What can hang from each mark:
Q_736: Q_981
Q_47: Q_149 Q_736 Q_820
Q_945: Q_981
Q_280: Q_981
Q_412: Q_820 Q_981
Q_820: Q_47 Q_412
Q_149: Q_47
Q_981: Q_280 Q_412 Q_945

Known rows, with every way that one mark hangs from another:
(Q_47 Q_149 (Q_736 Q_981)): [ 19  12  -3  20  28 -12 -12  -3  22  -1  -7  -9  -4 -17   3 -22 -15   7
  27  -8]
(Q_736 (Q_981 (Q_412 Q_820) Q_945)): [  4 -18 -12   5  10  40 -30   9  32   3  -9  -2 -32  10  -4 -11 -34  -9
  12   2]
(Q_820 (Q_47 Q_736)): [ 12  -9   7   9  22 -11 -10   3  11  12  -7   4   8 -21   9 -26  -9  27
  21   9]
(Q_149 (Q_47 Q_736 (Q_820 Q_412))): [  9 -32  -3  13  21   6 -13  23   9   4 -12   6   4 -37  12 -20  -8  23
  18 -15]
(Q_149 (Q_47 Q_736)): [ 17 -21  -4   6  22 -19  -3   1  12  12  -1  13   1 -27  10 -31 -13  14
  22 -17]
(Q_945 (Q_981 Q_280 (Q_412 Q_820))): [ 17 -28 -16   6   3  21 -37  15  19   0  -5  15 -19   0   8  -9 -34   2
  10   9]
(Q_47 Q_820): [  1 -17  -3  25  18   0  -6   8  17   0  -9  -4   5 -12  14  -5  -4   8
   1 -12]
(Q_47 Q_736 Q_820): [  8 -12   1  14  30 -12  -5   9  18   3  -9  -7  14 -18  11 -23 -16   9
   7  -8]
(Q_47 Q_149 Q_736 (Q_820 (Q_412 (Q_981 Q_945)))): [  6   4 -15  22  23  18 -29  40  34  -8 -21 -18   4 -21   8 -23 -19  12
  18  10]
(Q_820 (Q_47 Q_149) (Q_412 Q_981)): [  9   9  -2  31   3  22 -34  28  18  -2 -10   2  -8 -30  14   3  -2  28
  23  13]
(Q_412 (Q_820 (Q_47 Q_149)) (Q_981 Q_280 Q_945)): [ 18   2   2  21   3  23 -42  27  31  15  -9  11 -22 -12  14  -4 -31  36
   9  19]
(Q_820 (Q_412 (Q_981 Q_280))): [ 18 -13 -16  22  20  12 -29  28  17 -12  -7  20  -7   3   4 -18 -20  -1
  14  -2]
(Q_981 Q_945): [  1 -19 -19  14  17   6  -4   5  21  -4  -8  -5  -4   6   4 -21  -4  -3
  10   3]
(Q_280 Q_981): [ 20 -20  -6  22  20  -3  -7   7  18   2   2  10 -11  -3  12 -15  -1  -7
  12 -14]
(Q_149 (Q_47 (Q_736 (Q_981 Q_945)) (Q_820 Q_412))): [ 11 -29  -9  14  25  24 -20  23  20   5 -21   3  -8 -24  -7 -27 -15  18
  21 -13]
(Q_149 (Q_47 (Q_736 (Q_981 Q_280 Q_945)) Q_820)): [ 21 -26  -1  13  28  -4 -12  16  26  11 -19  18  -9 -16  -4 -40 -32  26
   8 -24]
(Q_736 (Q_981 Q_280 (Q_412 Q_820) Q_945)): [ 11 -23 -13   4  14  34 -32  16  32  -1 -13  14 -36  18  -5 -21 -46   0
   8  -1]
(Q_149 Q_47): [ 10 -24  -7  15   9  -7  -3   2  12   9  -1  14  -7 -22  14 -12  -3  11
  13 -22]
(Q_736 (Q_981 Q_280 (Q_412 (Q_820 Q_47)) Q_945)): [ 11 -23   3   6   6  39 -37  18  28   9 -17  19 -36   6  -2 -14 -41  26
   8   9]
(Q_412 (Q_820 Q_47)): [ 10 -18  10  14   7  20 -27   3  10  20   0   6 -10 -17  14   8 -10  27
  12  14]
(Q_736 (Q_981 Q_412)): [  5  -8 -10  14  13  11 -14   4  24  -8  -9   4 -20   0  -2 -18 -21 -11
  14 -16]

Rows:
[ 16 -27  -1   9  -6  25 -43  18  16  11  -9  21 -20 -12   9  -4 -30  28
  10  21] => (Q_945 (Q_981 Q_280 (Q_412 (Q_820 Q_47))))
[ 16 -10 -19  19  19   2 -19  21  32  -4  -8  15  -9  12   1 -31 -27  -3
   5  -1] => (Q_412 (Q_981 Q_280 Q_945))
[ 17  -3  11  18   4  23 -42  12  21  23   4  10 -11 -18  12   6 -21  18
  12  14] => (Q_412 (Q_820 Q_47) Q_981)
[ 19 -23   5   9  21  -7 -15  21  27   7 -17  25 -17 -24   4 -37 -45  22
   9 -37] => (Q_149 (Q_47 (Q_736 (Q_981 Q_280 Q_412)) Q_820))
[  5 -31 -15  -1  12  26 -22  22  28  -4 -11  12 -27  15   7 -21 -41   4
   3   4] => (Q_981 Q_280 (Q_412 Q_820) Q_945)
[ 15 -17 -16  20  24   7 -12   6  23  -5 -14  12 -16  18  -9 -27 -20   1
  10  -7] => (Q_736 (Q_981 Q_280 Q_945))
[ 18 -20  -9  -6  25  21 -31  15  33   3 -14  11 -27  13  -7 -39 -56   2
  16   3] => (Q_47 (Q_736 (Q_981 Q_280 (Q_412 Q_820) Q_945)))
[ 19 -20  -5  11  28  21 -27  22  16  -1 -23  16 -10  -1 -13 -38 -20  31
  27  16] => (Q_820 (Q_47 (Q_736 (Q_981 Q_280 Q_945))) Q_412)
[  2  -3   3  13  -4  43 -35  16  32   9 -17  -6 -37 -15   6   2 -28  28
  16  13] => (Q_736 (Q_981 (Q_412 (Q_820 (Q_47 Q_149))) Q_945))
[  7 -18 -18  11  16  14 -14  16  32 -12 -19  14 -27  18  -7 -34 -34  -4
   9 -11] => (Q_736 (Q_981 Q_280 Q_412 Q_945))
[  1  -4   9  11  -6  26 -29  17  22   9  -9   0 -24 -27  24  10 -22  34
  12  11] => (Q_981 (Q_412 (Q_820 (Q_47 Q_149))))
[ 18 -11   7   6  20  26 -34   2  23  24  -8  -1 -13  -9  -7 -18 -26  24
  22  20] => (Q_412 (Q_820 (Q_47 (Q_736 (Q_981 Q_945)))))
[ 24 -29   1  17  30   6 -22  23  12   2 -17  25  -8 -26  -1 -27 -25  28
  18 -24] => (Q_149 (Q_47 (Q_736 (Q_981 Q_280)) (Q_820 Q_412)))
[ 12  -2 -11  28   6  24 -34  41  25  -7 -21  12 -15 -12   9 -14 -14  34
  18  19] => (Q_820 (Q_47 Q_149) (Q_412 (Q_981 Q_280 Q_945)))
[  4 -30  -1   1   3  31 -28  25  26   8 -15  18 -28   3  11 -15 -37  30
   4  16] => (Q_981 Q_280 (Q_412 (Q_820 Q_47)) Q_945)
[  1 -26 -22   4  14   6  -5  23  28 -14 -18  13 -18  15   6 -36 -29   2
   5  -4] => (Q_981 Q_280 Q_412 Q_945)
[ 11  -7  -2  24   6  25 -34  25  13   2  -7  10  -3 -20   5  -5  -4  17
  21  12] => (Q_820 Q_47 (Q_412 Q_981))
[ 16 -16  -3   2  16  -3 -14   6  23   8  -8  15 -18 -24   0 -35 -33   4
  24 -28] => (Q_149 (Q_47 (Q_736 (Q_981 Q_412))))
[  9  -4   1  16  17   8 -18  19   9  -2 -14  -4   2 -32  14 -14  -1  39
  31  17] => (Q_820 (Q_47 Q_149 Q_736) Q_412)
[ 13 -23 -22  12   5   2 -20  16  20 -11 -12  16 -11   1   5 -24 -23  -1
  11   0] => (Q_945 (Q_981 Q_280 Q_412))
[ 23   7  12  25   4  12 -43  21  25  16  -3  17 -18 -22  21   5 -30  39
  10  11] => (Q_412 (Q_820 (Q_47 Q_149)) (Q_981 Q_280))
[ 10 -18   1  10  21  11 -18  17   4   2 -11   4   6 -21   6 -23  -3  28
  28  17] => (Q_820 (Q_47 Q_736) Q_412)
[ 17  -3   2  15  19  13 -34  25  15   6  -8   8   5 -24   4 -23 -15  19
  28  16] => (Q_820 (Q_47 Q_736) (Q_412 Q_981))
[ 15 -24 -13  17  38  19 -21  27  23 -10 -25   5  -4   3 -11 -35 -26  14
  14   0] => (Q_47 (Q_736 (Q_981 Q_280 Q_945)) (Q_820 Q_412))
[  3 -35  -6  23  11  18 -14  23   8   0 -12   9  -5 -31  14  -1   2  21
  11 -19] => (Q_149 (Q_47 (Q_820 Q_412)))
[ 22   0   0   4  22   9 -32  13  30   1  -9   8 -27  -8   7 -21 -52  14
  20  -5] => (Q_47 Q_149 (Q_736 (Q_981 Q_280 (Q_412 Q_820))))
[ 18  13  12  21  19  -5 -18   0  19  10 -11  -3  -4 -30   5 -17 -10  33
  27   2] => (Q_820 (Q_47 Q_149 (Q_736 Q_981)))
[  9 -21 -18  26  20  26 -29  43  28 -11 -20   9  -5   2   3 -21 -21   7
   2   2] => (Q_47 (Q_820 (Q_412 (Q_981 Q_280 Q_945))))
